Each row was made from one small tree. Brackets hold a mark, then the marks that hang from it, in alphabetical order. Every link used is in the known rows. Write each row's tree.
Known rows:
{H {K {A N}} {V J}}: [13, 13, 23, 9, 16, -10, 8, -2, -21, -8, 9, -9, 38, -26, 19, -18, 19, -18, -57, 3, -13, 0, 6, 24, -27, -7, -5, -15, -16]
{J Q {V H}}: [-28, 17, 17, 9, 1, -3, -5, 0, -15, 11, 2, 10, 27, -2, 18, 12, 3, -27, 2, -15, -20, 33, 8, -3, 41, -9, 0, -33, -11]
{H {K {C E}} V}: [5, -3, 4, 7, 20, -12, 20, 6, -7, 20, 13, -4, 45, -23, 7, -1, 12, -14, -46, -21, -17, 2, 9, -31, 7, -27, -8, -13, -1]
{H {K A C} V}: [17, -1, 13, 7, 30, -1, 6, 4, -3, 4, 8, -9, 42, -20, 13, -21, 18, -13, -37, -14, -22, 6, 8, 15, 0, -26, -4, -9, -6]
{K {H V}}: [4, 13, 14, 14, 19, 0, -18, 3, -14, 10, 4, 5, 52, -23, 15, -4, 11, -9, -22, -3, -17, 18, 1, 21, -1, -8, -4, -21, -9]
{A N}: [8, 1, 2, 5, -3, -1, 0, 7, -20, 6, 7, 11, 12, -8, 16, 7, 5, -16, 7, 2, -10, 7, 2, 1, -34, -14, -1, -11, -9]
{E C {X R}}: [14, 47, 10, 4, 3, -29, -4, 29, -11, 16, 8, 4, 45, 14, 2, 34, 10, -10, 9, -16, -22, 7, 2, -10, -14, -7, -9, -12, -3]
{R X}: [4, 9, 3, 3, 16, 16, 15, -24, -9, 9, 2, 12, 21, 0, 14, 4, 4, -8, 6, -7, -7, 18, 1, -4, -3, -12, -2, -19, 2]
{K A}: [21, 13, 2, 8, 22, 10, -5, 1, -6, 4, 9, 6, 2, -1, 14, 3, 1, -15, 14, 3, -18, 11, 2, 30, -15, -12, -1, -7, 4]
{J Q {V {H K}}}: [-30, 5, 21, 9, 7, -8, 2, 2, -16, -1, 6, 6, 28, 0, 9, -3, 9, -25, -21, -20, -22, 22, 6, -9, 53, -7, -2, -37, -17]
{Q {J {V H}}}: [-22, 1, 26, 11, 6, 7, -12, -2, -18, 11, -2, 10, 26, -12, 14, 15, 3, -21, 34, -4, -21, 2, 5, 1, 4, -8, 2, -26, -7]
{H {K A C} {V J}}: [12, 20, 21, 6, 30, -1, 1, -9, -6, 6, 6, -14, 42, -20, 18, -21, 18, -19, -52, -12, -20, -2, 11, 17, -10, -20, -4, -15, -4]
{K C {H V}}: [8, 14, 13, 10, 16, -1, -17, 4, -12, 22, -1, 0, 61, -26, 19, -8, 12, -13, -24, -15, -20, 14, 5, 13, -6, -25, -3, -17, -2]
{Q J}: [-9, -5, 13, 8, 12, 17, -11, -2, -7, 8, 10, 7, 0, -9, 10, 11, 3, -10, 38, 7, -17, -3, 2, 9, -12, -5, 3, -8, 5]
{X R}: [10, 8, 3, 4, 12, -24, -15, 0, -11, 4, 16, 9, 14, 2, 2, 22, 8, -11, 10, 7, -17, 6, 3, 0, -12, -10, -12, -17, -7]
{C {K {H V}}}: [-16, 14, 8, 9, 15, -3, -3, 8, -15, 21, 0, 3, 58, -25, 17, -11, 12, -8, -25, -8, -15, 14, 3, 11, 8, -6, -3, -20, -5]
{K A H}: [28, 22, 8, 14, 23, 7, -24, 0, -12, 7, 3, 5, 20, -9, 15, -4, 0, -13, 10, -1, -21, 12, -2, 51, -13, -10, 0, -12, 10]
{V {J Q}}: [-17, 32, 11, 6, 5, 10, -9, -14, -9, 10, 10, 4, 0, 2, 21, 9, 2, -22, -7, -3, -14, 20, 7, 5, 12, 0, 0, -23, 4]
{H {K {C E}} {V J}}: [2, 19, 12, 6, 19, -11, 14, -6, -10, 21, 10, -9, 45, -22, 12, 0, 13, -21, -59, -20, -16, -5, 12, -29, -1, -22, -9, -20, 3]
{V {H {K C}} {J Q}}: [-14, 26, 22, 3, 7, 0, -3, -19, -19, 12, 13, -4, 16, -13, 13, -8, 10, -22, -37, -24, -22, 13, 13, -21, 34, -17, -3, -38, -6]
{H K}: [-1, -6, 6, 6, 18, 4, 2, 2, -8, -6, 12, 7, 9, 1, 2, -6, 5, -12, -13, -6, -15, -3, 2, -2, 1, -8, -3, -17, -7]
{C {K A}}: [2, 13, -2, 4, 17, 8, 7, 3, -8, 15, 5, 4, 10, -2, 16, -4, 3, -12, 12, -2, -16, 9, 4, 19, -6, -10, 0, -7, 9]
{E {C K} {X R}}: [-4, 48, 5, -2, -1, -33, 7, 31, -12, 28, 4, 2, 53, 13, 2, 27, 11, -8, 5, -23, -21, 4, 3, -20, -4, -5, -8, -11, 1]
{J Q {V {H {K A}}}}: [-11, 11, 22, 11, 16, -6, 1, -1, -14, -5, 5, 0, 26, -1, 12, -10, 9, -25, -17, -16, -27, 26, 5, 19, 51, -8, -1, -30, -9]
{C {E X} K}: [-6, 28, -3, 3, 5, -6, 32, 27, -11, 30, 4, 8, 38, 3, 1, 25, -2, -13, 3, -24, -16, 10, 2, -29, 4, -10, -3, -12, 19]
{N A}: [-14, -3, -4, 4, 16, 2, -3, 0, -17, 7, 13, 19, 15, 7, 13, 6, 7, -12, 1, 2, -12, 13, 2, -8, -18, -14, -5, -16, 8]
{V J}: [-1, 28, 8, 5, 11, 12, -10, -12, -12, 9, 6, 7, 5, 0, 17, 10, 1, -20, -6, 0, -12, 0, 4, 4, -23, -6, -2, -20, 2]
{E C}: [3, 27, 0, 5, 6, 7, -4, 10, -9, 22, 6, 7, 12, 4, 19, 11, 2, -14, 9, -13, -15, 3, 3, -4, -17, -7, -1, -8, -3]
{K H}: [9, 16, 6, 11, 12, 6, -24, 2, -16, 11, 3, 11, 23, -7, 11, 3, 0, -12, 5, -5, -17, 9, -2, 22, -8, -9, -1, -20, 3]

Which tree is each row?
[-16, 37, 18, 7, 5, 3, -8, -19, -20, 13, 14, 6, 5, -12, 20, 10, 3, -21, -15, -8, -16, 26, 10, -6, 23, -2, -2, -37, -6] => {V H {J Q}}
[12, 35, -1, 5, 15, -6, 31, 26, -9, 27, 2, 3, 34, 1, 4, 20, -4, -13, 7, -21, -19, 13, 2, 0, 2, -12, -1, -6, 27] => {C {E X} {K A}}
[33, 15, 9, 12, 7, -2, -19, 7, -26, 7, 1, 5, 26, -17, 18, -6, 4, -15, 5, 3, -18, 11, -2, 49, -34, -13, 0, -10, 5] => {K {A N} H}
[25, 30, 2, 1, 6, -38, 5, 21, -11, 28, 10, 3, 46, 4, -6, 43, 5, -14, 6, -22, -23, 8, 7, -31, -10, -29, -11, -13, 16] => {K {C {E {X R}}}}
[-7, -5, 32, 13, 22, 2, -6, -1, -16, -6, 1, 1, 26, -13, 7, -7, 8, -20, 16, -6, -27, -6, 4, 24, 17, -8, 1, -23, -5] => {Q {J {V {H {K A}}}}}
[3, 33, -3, 2, 11, 5, 8, 11, -8, 28, 1, -1, 18, 1, 23, -3, 4, -13, 10, -14, -17, 3, 5, 12, -11, -6, 0, -2, 10] => {E {C {K A}}}
[-24, 30, 18, 8, 11, 2, -1, -13, -7, 10, 12, -1, 28, -15, 25, 3, 12, -20, -37, -2, -14, 29, 9, 4, 18, 0, -2, -23, -10] => {H {V {J Q}}}
[-26, -12, 30, 11, 12, 2, -5, 2, -18, -2, 3, 5, 28, -11, 5, -1, 10, -19, 12, -9, -23, -8, 4, -4, 19, -7, 1, -30, -12] => {Q {J {V {H K}}}}
[22, 19, 7, 2, 11, -43, 13, 21, -12, 15, 13, -1, 48, 5, -15, 28, 10, -12, -18, -27, -26, -2, 5, -35, 5, -26, -13, -16, 11] => {H {K {C {E {X R}}}}}
[-6, 14, 19, 3, 20, -1, 3, -8, -8, 9, 6, -8, 44, -18, 16, -15, 18, -19, -56, -17, -17, -5, 11, -11, -9, -20, -6, -22, -10] => {H {K C} {V J}}
[-22, 18, 23, 4, 14, -2, 3, -11, -5, 9, 11, -11, 39, -15, 19, -16, 19, -21, -60, -19, -19, 16, 13, -9, 26, -14, -3, -24, -10] => {H {K C} {V {J Q}}}
[20, 5, 15, 9, 27, 0, 2, -3, -18, -6, 16, 4, 9, -15, 6, -10, 7, -11, -15, -7, -21, 6, 5, 14, 11, -11, -6, -25, -10] => {V {H {K A}}}
[1, 45, 24, 15, 22, 0, -21, -14, -12, 9, 6, -9, 42, -24, 28, -10, 11, -19, -36, -3, -21, 33, 5, 52, 21, 1, -1, -21, 4] => {K A {H {V {J Q}}}}
[32, 18, -6, 6, 18, 0, 7, 0, -6, 28, 8, 0, 14, -8, 14, 14, -1, -19, 10, -14, -19, 7, 7, 3, -15, -30, -3, -3, 26] => {K A {C E}}
[0, 42, 16, 10, 24, 0, -9, -8, -16, 20, -3, -7, 54, -27, 26, -17, 10, -14, -37, -4, -18, 11, 5, 38, -4, -3, -3, -21, 5] => {C {K A {H {V J}}}}
[44, 23, 0, 10, 4, -14, -6, 4, -26, 31, 1, -1, 36, -25, 17, 5, 1, -19, 1, -14, -20, 7, 4, 21, -34, -33, -2, -7, 24] => {K {A N} {C E} H}
[15, 38, 3, 7, -4, -8, -4, 15, -30, 31, -7, -3, 42, -16, 26, -11, 7, -13, 1, -14, -17, 3, 0, 30, -29, -9, 1, -5, 9] => {E {C {K {A N} H}}}
[24, 4, 5, 9, 29, -13, 19, 5, -5, 16, 13, -9, 44, -26, 9, -7, 13, -15, -40, -18, -21, 5, 8, -3, 6, -28, -7, -6, 9] => {H {K A {C E}} V}
[24, 0, 15, 9, 11, -10, 6, 2, -31, -6, 14, 4, 16, -23, 9, -12, 10, -13, -19, -4, -17, 5, 5, 12, -13, -14, -5, -22, -17] => {V {H {K {A N}}}}
[-2, -8, 13, 5, 21, -3, 7, 5, -5, 7, 9, -4, 46, -18, 10, -17, 18, -13, -41, -18, -18, 2, 8, -11, 3, -25, -5, -15, -14] => {H {K C} V}
[-16, 40, 22, 13, 12, -1, -20, -12, -14, 13, 5, -2, 45, -22, 24, -4, 10, -18, -43, -6, -17, 30, 6, 25, 23, 2, -2, -28, -2] => {K {H {V {J Q}}}}
[20, 30, 3, 6, 8, -38, 7, 24, -12, 16, 15, 9, 40, 8, -9, 47, 3, -11, 6, -10, -20, 11, 2, -21, -4, -11, -13, -17, 11] => {C {E {X R}}}
[23, 1, 6, 4, 25, 4, -1, 1, -4, 3, 8, -4, 15, -3, 8, -14, 8, -15, -9, -14, -23, -2, 5, 16, -6, -27, -2, -8, 6] => {H {K A C}}
[1, 32, 24, 9, 19, 0, -2, -20, -19, -3, 17, -5, 2, -13, 14, -11, 8, -19, -32, -8, -22, 19, 9, 17, 37, -1, -3, -33, -4] => {V {H {K A}} {J Q}}
[21, 21, 22, 8, 11, -8, 3, -11, -35, -4, 12, -2, 15, -24, 14, -11, 10, -20, -35, -3, -17, -2, 8, 13, -22, -10, -5, -29, -13] => {V {H {K {A N}}} J}
[37, 17, 8, 8, 4, -3, -19, 4, -24, 19, -3, -2, 36, -20, 20, -9, 6, -18, 5, -8, -20, 8, 3, 39, -39, -31, 1, -8, 11] => {K {A N} C H}
[10, 43, 1, 7, 11, 1, -10, 10, -15, 31, -6, -2, 36, -7, 23, -9, 3, -11, 6, -17, -20, 4, 0, 30, -6, -5, 0, -8, 15] => {E {C {K A H}}}
[-8, 24, 24, 10, 27, 0, 3, -11, -5, -7, 16, -11, 26, -14, 19, -18, 16, -19, -55, -4, -19, 21, 7, 28, 31, 1, -3, -19, -7] => {H {K A} {V {J Q}}}
[-18, 25, 22, 7, 10, 0, -1, -19, -21, 0, 18, 1, 5, -11, 11, -4, 7, -19, -39, -13, -18, 16, 9, -11, 37, 0, -5, -40, -11] => {V {H K} {J Q}}
[9, 23, 2, 9, 19, 5, -12, 2, -15, 19, -2, 3, 27, -11, 15, -11, 2, -10, 6, -5, -19, 10, 0, 39, -3, -8, 0, -13, 15] => {C {K A H}}
[-25, 6, 20, 5, 4, -9, 1, 0, -14, 11, 2, 1, 37, -3, 11, -9, 11, -29, -19, -31, -26, 19, 9, -18, 47, -24, -1, -33, -11] => {J Q {V {H {K C}}}}
[15, 17, 6, 4, 11, -9, 24, 25, -8, 19, 7, 0, 42, 4, -6, 14, 4, -15, -19, -36, -22, -2, 4, -31, 5, -28, -4, -14, 19] => {H {K {C {E X}}}}
[32, 40, 9, 7, 7, -42, -13, 22, -18, 31, 4, 2, 64, -3, -6, 36, 5, -12, 0, -25, -27, 9, 3, -11, -4, -27, -11, -19, 24] => {K {C {E {X R}}} H}
[3, 31, -1, 1, 4, -40, 19, 25, -14, 26, 11, 6, 47, 6, -8, 39, 4, -10, 2, -15, -18, 9, 3, -32, 6, -10, -12, -15, 13] => {C {E {X R}} K}
[17, 28, 1, 4, 6, -5, 17, 23, -7, 32, 3, 6, 41, 3, 3, 29, -3, -18, 4, -30, -20, 9, 4, -28, -9, -29, -2, -10, 23] => {K {C {E X}}}
[21, 27, 20, 4, 23, 2, -4, -18, -19, 9, 9, -6, 17, -17, 13, -13, 9, -20, -30, -18, -23, -3, 12, 5, -4, -23, -5, -29, 0] => {V {H {K A C}} J}
[21, 20, 14, 15, 28, -1, -17, 4, -11, 7, 5, 0, 48, -27, 18, -9, 10, -10, -18, 0, -21, 20, 0, 49, -4, -9, -2, -13, 0] => {K A {H V}}
[9, 7, 20, 6, 21, -7, -2, 1, -15, 8, -3, -2, 40, -7, 13, -12, 10, -26, -14, -25, -27, 2, 8, 8, 10, -29, -3, -25, -5] => {J {V {H {K A C}}}}
[9, 17, -11, 5, 17, -3, 20, 4, -9, 28, 7, 4, 11, -7, 12, 11, -2, -15, 8, -6, -15, 8, 5, 1, -1, -11, -4, -5, 22] => {C E {K A}}
[41, 29, 3, 5, -1, -12, 22, 27, -18, 29, 2, -1, 44, -8, 10, 21, 2, -20, 6, -24, -21, 11, 4, -2, -35, -34, 0, -1, 25] => {K {A N} {C {E X}}}
